In the rows, zero is written as 128.
Known rows, with every step that occurs:
lodaf femun gedu: [109 185  81 137 104 178 140 103 178 135 118 149 107 145 121  86 137 115
 139  92 136 131 110 133 134 108 144 131 149 122 129  95 141 131 118  94
 135 121 125 121 129 133]
runen nefu kupi sagu: [ 85 175 106 102  86 201 119 151 121 131 182 141 101 144  98 107 161 144
 130 168 153 117 168 144 119 120 128 135 157 112 127 134 145 101 136 105
 109 149  99 196 159 118]
nefu kupi laba: [ 99 131 105 118 133 170 122 129 115 114 159 148 137 158  83 148 170 144
 153 120 145 106 139  99 125 100 136 139 158 121  84 125 116 100  97 100
 151 115  99 170 140 108]
liba mopa laba: [125 113  94 111 127 113 137  82 160 104 148 145 101 161  90 106 163 136
 162 120 161 115 149 127 158 126 157 116 133 120 133  95  97 110 123  84
 136 139 109 131 162 120]
nosot mopa laba femun sigideb nota sagu: [ 81 130  83 113  81 139 128  50 202 121 126  93  36 156  90 122 139 171
 210 148 191  72 159  92 169 162 137 131 135 130 121  93 124  91 194  85
 117 164  87  81 139 117]
femun sigideb nota sagu kupi nefu: [ 40 140  98 100  76 192  98  96 183 151 155  84  71 127  88 135 140 159
 161 122 213 102 155 117 122 134 122 120 181  94 126 101 145  95 165 138
 161 148  81 104  97 104]
nefu kupi: [107 163 115 113 120 159 119 136 120 123 166 137 122 145 112 138 145 135
 134 120 137 104 133 115 137 117 121 122 157 121 112 127 135 101 103 100
 131 131 100 166 150 116]
laba femun sigideb: [109 165 106 129  98 134 138 101 180 134 150  97  87 127 126 129 143 107
 152 135 156 101 123 129 146 124 141 134 121 130 142 109 107 125 152 104
 120 122 124  98 125 139]
lodaf femun sigideb nota: [ 86 163  88 135  91 179 118 104 191 165 145 116  99 145 133  94 123 130
 142 104 161 124 162 129 149 128 167 127 137 106 115  83 139  97 134  82
 132 132 122 120 119 117]
lodaf femun: [125 156  96 135 117 157 122 125 143 144 140 141 117 144 138  85 139 118
 128 105 135 134 101 129 127 118 152 117 136 117 132  93 143 111 118  90
 132 123 124 145 137 129]
nefu runen: [120 114 104 123 109 164 116 107 111 121 155 132 117 110 117 133 144 131
 130  90 144 138  95 114 123 140 127 111 144 127 118 129 132 116 107 113
 102 120 115 138 139 142]
runen nefu kupi sagu nota: [ 61 181 108 100  91 180 113 168 115 146 180 155  99 136 104 110 161 166
 118 196 156 108 203 137 115 128 154 134 174 113 145 148 132 101 129 121
 121 170 113 213 159 126]
liba mopa laba kupi gedu femun sigideb nota: [ 97 130  73 148  88 142 142  32 225 125 174 136  72 138  35 122 152 150
 176 118 170  94 227 109 145 137 193  93 158 103 156  65  84 101 130  47
 146 138 105  68 129 115]
lanun laba kupi sagu nota: [ 67  92 115  87  97 138 115 119 112 169 159 137  91  93 100 110 182 181
 112 184 156 103 216 125 105 109 168 123 203  91 139 122  93 116 111  81
 141 116 157 147 147 126]
nota sagu kupi laba femun: [ 84 122 102 124 114 136 115  99 134 108 143 129  63 155  88 128 163 156
 190 146 179 103 101 103  84 124 143 125 152 158 124 108 103  92 148 108
 163 128  96 117 123 136]
laba kupi gedu femun sigideb: [116 165  90 163  95 173 141  87 188 133 163 110 105 105  76 132 151 119
 127 113 143 120 158 113 118 117 162 108 165 101 170  98  99 136 134  87
 127 112 126  83 106 135]
sigideb nota sagu kupi gedu femun lodaf: [ 78 166  88 161  35 156 110 103 152 106 158  91  57 137  89 119 130 168
 142 116 191 123 152 102  96 140 149 110 191 139 166 104 142  76 142  74
 155 172  80 130 117 114]
lanun laba mopa liba femun: [ 77  77 120  94 168 116 130  68 133 139 152 128  71  81  85 117 162  93
 153  99 153  69 159 154 159  84 164  99 147 116 137 101  98 105 117  72
 143  95 147 138 159 137]
sigideb nota sagu kupi laba: [ 56  89  98 119 104 166  96  94 128 128 152 128  73 162  80 123 154 185
 183 120 188 120 152  94  92 132 151 127 175 136 101 109 122  75 137 111
 172 143  95 135 118 114]
gedu kupi laba mopa nosot: [121 120  74 120 161 142 121  75  98 140 190 124 131 139  66 117 148 118
 137 155 155 138  98 103  95 107 133 104 162 140  93  87  79 121 106 113
 151 124 135 144 127 138]
runen nefu kupi gedu: [ 92 187 101 126  96 210 132 144 120 115 206 148 126 123  81 130 145 137
 139 140 147 120 197 138 129 137 139  92 168 132 161 115 146  96 143 125
 112 144  92 153 141 122]
lanun laba femun sigideb nota sagu kupi gedu: [ 43 145 103 113  58 163 114  62 176 138 174  90  48  95  79 143 137 169
 177 153 219  83 232 140 117 148 154  89 179 140 145  72 107  70 183  80
 144 136 114  56 103 127]
sigideb femun: [132 148 103 138 116 143 124 120 120 133 136 108 109 129 111 129 146 118
 146 122 123 113  94 103 142 138 159 115 150 122 130 127 149 111 116  82
 128 100 130 135 140 121]
lanun laba: [102  97 117 109 114 146 124 104 120 127 152 112 114 106 116 129 160 137
 128 112 149 123 156 143 142 125 139 113 171 104 137 108 116 108 115  87
 126 114 139 141 141 119]
runen nefu kupi gedu femun sigideb nota: [ 65 202  91 156  71 217 127 106 186 119 199 117  92 126  63 142 129 137
 146 117 158 106 224 140 139 156 161 100 169 109 163 103 143  85 140  91
 115 163  92 138 117 114]
runen nefu kupi: [ 90 168 108 111 116 193 128 153 121 112 186 147 112 147 104 127 145 138
 145 121 134 121 161 143 142 139 124 109 164 114 155 126 144  91 120 118
 112 148  94 176 156 113]
runen nefu kupi gedu femun sigideb nota sagu: [ 65 199  87 144  56 230 122  93 197 111 173 120  62 133  56 146 132 153
 166 125 170  97 217 117 135 157 151  87 167 124 157 106 157  75 177  89
 113 166  70 139 104 116]
lanun laba mopa liba femun gedu kupi: [ 58 141 101 106 177 131 147  53 168 142 142 131  77  70  56 118 128  85
 164  88 160  80 162 152 149  89 149  93 174 107 131  73  89 114 101  67
 152  95 154 124 163 145]
sigideb nota sagu kupi nefu runen: [ 55 107  96  98  79 191  81  91 126 134 166 120  74 109  80 139 134 176
 157  98 192 109 112 101  90 157 106  93 187 117 112 111 167  76 126 138
 147 148  70 120 114 118]
gedu kupi laba: [104 134  95 137 146 146 124 118 122 133 156 126 145 129  87 125 142 126
 146 118 153 141 117 101 101 121 145 121 160 111 104  93 100 108 102 108
 149 112 127 157 141 124]
sagu nota: [ 95 135 113 123 115 122 117 135 119 144 149 136 112 123 130 120 150 144
 115 139 144 117 153 114 128 130 161 124 159 124 155 136 118 122 117 134
 139 147 137 158 136 136]
nosot mopa liba: [101  88 104 123 135 137 120 102 121 120 124 107 103 102 104 121 140 114
 156  92 157  99 112 103 156 134 125 149 144 123 166 120 140 113 154 133
 142 138 116 140 168 125]
femun gedu kupi laba lanun: [ 88 133  74 130 144 171 142  84 149 126 151 145 141 144  53 115 150 138
 168 141 170 124 136 103  90 115 137 130 183 134 101  93  93 131  87 106
 158  94 137 113 112 125]
liba mopa: [128 115 103 115 119 122 121 104 147 115 146 125 105 143 103 107 151 120
 143 113 142 110 134 133 147 117 152 107 129 139 143 108 118 112 140 106
 137 130 112 138 152 130]
nosot mopa laba kupi nefu: [ 99  95  83 102 135 156 131  96 141 132 160 129 115 129  67 116 175 165
 162 122 156  97 122  97 141 130 112 124 192  74 152  97 129 124 123 118
 143 136  95  98 160  96]
nosot mopa liba femun gedu: [ 73 119  92 133 154 140 138  86 174 117 100 138  80  97  84 105 131  87
 172  86 141  81 111 117 184 104 151 146 144 126 151 113 128 135 160 128
 142 132 114 131 164 146]
lodaf femun sigideb nota sagu kupi: [ 61 170  88 121  91 190 103 104 186 153 136 118  63 155 126  96 116 164
 164 108 195 123 158 129 124 139 157 115 160 113 122  81 136  74 156  85
 145 150 101 115 110 119]
liba mopa laba femun: [126 133  95 118 116  80 142  68 172 102 152 144  73 161  89 109 158 126
 182 143 158  87 133 127 150 133 156 112 114 144 141  83  91 101 131  75
 138 137 108 108 164 131]
laba lanun: [118  97 104 113 120 145 119 108 116 134 167 134 118 144 110 103 156 137
 139 152 153 110 127 121 112 126 135 122 155 142 135 121 122 120 108 112
 135 112 133 126 120 124]
femun laba mopa liba: [ 98  94  94 120 123 133 141  69 127 146 157 105  84 115  99 119 163 131
 160  73 172  94 129 133 140 101 130 140 148 127 119 104 100 110 113  90
 147 119 123 133 150 134]
kupi nefu: [104 127 108 116 102 157 117 119 137 139 156 107 126 115 103 124 163 117
 120 117 154 111 100 118 126 113 118 122 159 100 135 113 150 129 123 143
 148 124 105 139 125 114]
runen nefu kupi gedu femun: [102 199  97 158  96 195 130 128 138  97 192 143 111 127  70 135 144 126
 133 119 131 115 164 141 117 146 146  91 168 125 180 114 146  96 122 100
 116 158  93 163 134 126]

Rows:
[ 65 132  91 122 197 138 140  77 177 149 148 118 102 101  57 126 145  74
 173 105 181  94 143 118 141  73 177 122 128 107  99  84  65 118 124  88
 155  88 138 136 143 142] -> gedu kupi laba mopa liba femun sigideb
[109  98 114  90 126 145 125  80 112 137 168 102 100 114 100 123 173 140
 131 111 153 103 164 161 131 104 133 101 168 118 129 114 107 113 103  76
 123 112 150 118 146 122] -> lanun laba mopa
[ 93 131  83 106  75 112 134  31 229 114 134 118  22 166  77 119 148 154
 214 149 197  68 190 105 168 143 159 107 111 143 116  77 101  82 186  66
 137 146  80  83 134 121] -> liba mopa laba femun sigideb nota sagu
[100 127  91 125 151 124 133  89 143 152 163 122  83 138 115  92 164 126
 143 101 135  92 112 161 154  87 166 108 143 122  91 103  91 116 115  75
 122 132 124 141 142 151] -> liba femun laba mopa
[105 225  78 144 126 170 139 111 178 146 128 141 123 135 110  85 105 111
 140  92 137 143 105 130 118 124 136 111 164 111 126  66 133 115 103  89
 141 123 132 131 143 137] -> lodaf femun gedu kupi
[ 57 107  81 134 183 143 145  72 167 129 134 171 110 114  41 108 136  89
 191 128 174  90 129  97 119  95 169 129 163 132 107  81  83 124 102 100
 181  80 133 132 127 139] -> mopa liba femun gedu kupi laba lanun
[104 147  67 142 148 171 143  88 142 128 136 131 134 141  40 127 148 133
 187 148 156 109 116  87 101 130 162 119 188 134  98  98 111 123  81  72
 162  68 142 107 114 117] -> sigideb femun gedu kupi laba lanun
[102 154  76 130 112 124 158  64 177  97 125 129  75 151  85 113 149 141
 186 126 153  90 113 118 158 141 121 150 150 136 144 102 112 133 140  98
 122 156 111  82 162 132] -> nosot mopa laba femun gedu
[ 53 159  92 115  82 135 127  61 195 127 159 115  26 162  96 126 131 175
 203 148 215  94 168 113 128 160 145 127 155 125 123  86  96  77 153  77
 143 158  96  83 123 121] -> mopa laba femun sigideb nota sagu kupi
[ 83 166  83 152 110 186 147  79 140 114 198 129  81 108  42 133 160 135
 164  77 166  83 177 152 126 127 139 106 174 127 168  98 120  85 113  73
 137 149  94 156 145 131] -> runen nefu kupi gedu femun laba mopa liba
[ 78 139 107 100 100 169 102 120 136 129 147 109  87 125  95 125 154 151
 144 124 187 110  97 118  98 126 110 111 182 110 141 113 147 107 147 148
 162 140  84 130 114 117] -> nota sagu kupi nefu
[ 93 161  75 158  97 200 139 106 135 107 207 146 115 143  59 119 160 167
 152 133 160  97 173 156 111 155 143  98 196 130 158  97 121  87 106  74
 124 152  95 152 111 122] -> runen nefu kupi gedu femun laba lanun
[ 79 128 102 113 115 179 100 120 106 124 176 122 125  96  93 138 149 143
 127  88 180 131  78 131  94 142 110 106 184  99 133 117 141 108  92 144
 138 133  98 123 128 126] -> sagu kupi nefu runen
[ 81 126 106 112 160 135 139  76 181 149 145 115  71 102  96 115 150  69
 155 102 169  78 144 137 170  75 170 126 114 118 131 112  93 131 145  98
 134 101 134 122 141 145] -> laba mopa liba femun sigideb
[108 149  85 126 120 125 148  82 184 112 138  98  86 142 105 125 153 135
 175 141 176  94 128 122 175 146 137 147 132 114 144 101  97 123 160  91
 110 149 116  88 154 126] -> nosot mopa laba femun sigideb
[ 57 159  95 124  65 193 108  89 171 144 168 100  76 120  86 131 128 164
 157 136 214 118 209 116 112 137 153 107 171 133 129  96 122  90 187 118
 141 151 101  86  97 128] -> femun sigideb nota sagu kupi gedu
[104 183  91 161  58 157 122 120 144  85 143  94  73 131  96 122 145 149
 128 117 188 134 120 111  95 125 142 112 185 134 178 113 125 100 147  79
 145 159  83 136 120 126] -> nota sagu kupi gedu femun lodaf
[ 17  88  96 118 170 145 118  65 170 153 170 125  65 125  59 120 152 115
 193  99 204  79 183 133 137  87 192 140 149 119 104  99  72  91 120  90
 179 118 127 112 134 130] -> sagu kupi laba mopa liba femun sigideb nota
[106  65  95 119 132 157 122 101 114 124 160 145 136 157  82 113 183 146
 158 151 169 111 133 105 100 111 154 135 155 143 109 121 101 121 103 110
 151  95 130 127 108 117] -> kupi laba lanun
[ 79 137  98 119 129 204 130 145 117 102 183 157 125 158  77 138 170 148
 167 122 146 125 166 125 130 124 141 125 166 116 126 126 125  92 116 114
 129 132  91 182 144 107] -> runen nefu kupi laba
[ 77 203  92 131 122 146 131 106 181 155 130 135  93 114  87  82 123  95
 127 161 142 118 113 136 118  90 155 128 152 107  88  94 111 136 131  93
 130 125 134 160 150 160] -> liba femun gedu kupi sagu
[ 97 231  75 134  97 179 130 109 178 163 122 136 112 132 104  66 122 117
 121 141 155 139 111 131  95 102 142 136 157 108  95  74 135 127 117  74
 137 121 135 148 148 142] -> lodaf femun gedu kupi sagu
[112 188  90 171  92 163 132 100 143 115 171 123 122 130  80 140 152 148
 129  95 145  99 132 129 124 127 142 115 177 113 111  97 117  97 103  65
 136 148  91 159 123 130] -> nefu kupi gedu femun laba
[ 57 121  83 129 112 175 106  50 180 123 148  92  44 166  55 134 164 167
 180  99 200  98 152 120  92 113 160 127 166 128 110 112  97  91 124  71
 158 146 110 107  96 118] -> gedu femun sigideb nota sagu kupi laba mopa
[ 92 157 105 136 108 158 116 124 116 130 187 127 126 116 100 116 139 137
 125 128 174 137 154 136  96 130 147 111 174 135 155 104 111 108 128 125
 145 142 124 107 128 141] -> sagu kupi gedu
[123 143  69 163  91 141 153  95 150  93 153 113  99 134  69 113 162 162
 148 118 156 122 146  90 140 130 143 126 194 100 191  99 106 120 121  56
 124 152  94 100 163 103] -> nosot mopa laba kupi gedu femun lodaf
[ 90 191  96 167 103 169 125 102 174 115 165  94 112 113  89 135 137 119
 119 109 183 132 140 145 108 135 161 121 170 108 173 103  95 122 131  98
 137 146 127 101 104 141] -> sagu kupi gedu femun sigideb
[ 73  74  73 100 116 160  92  52 105 133 187 129  62 169  62 114 159 173
 174 160 188 114 134  99  84 119 138 109 175 166  88 108  99  87 145 115
 172 158 102 120 105 126] -> sigideb nota sagu kupi laba mopa nosot
[ 92 210  68 132 116 207 127 100 168 143 136 141 138  92  80 113 114 116
 134  70 158 135  68 118 104 131 110  91 177  93 110  67 160 120  89 110
 138 110 103 120 131 133] -> lodaf femun gedu kupi nefu runen
[ 92 217  91 155  94 218 140 122 181 100 183 122 113 122  72 148 143 118
 133 117 156 118 188 146 141 142 153 103 163 107 177 112 128 108 144  98
 106 150  96 145 118 124] -> runen nefu kupi gedu femun sigideb
[ 84 178  61 125 125 155 143  60 172 107 142 121 106  97  46 138 126 140
 181 109 176  95  71 104 129 164  88 108 179 102 126  75 131 123 110 113
 123 142  92  83 163 130] -> nosot mopa laba femun gedu kupi nefu runen
[141  99  85 115 121 120 115  84 129 113 162 134 108 143  99 104 146 107
 129 151 139 125 107 120 152 125 142 103 133 149 140  98 104 120 161 126
 142 147 108 146 135 141] -> liba mopa nosot
[101  90  77 101 135 162 106  68  97 117 173 130  79 164  69 116 174 155
 159 161 185 127 101 105  85 104 131 113 169 161 104 113  82 111 146 122
 162 141 108 127 106 137] -> nota sagu kupi laba mopa nosot
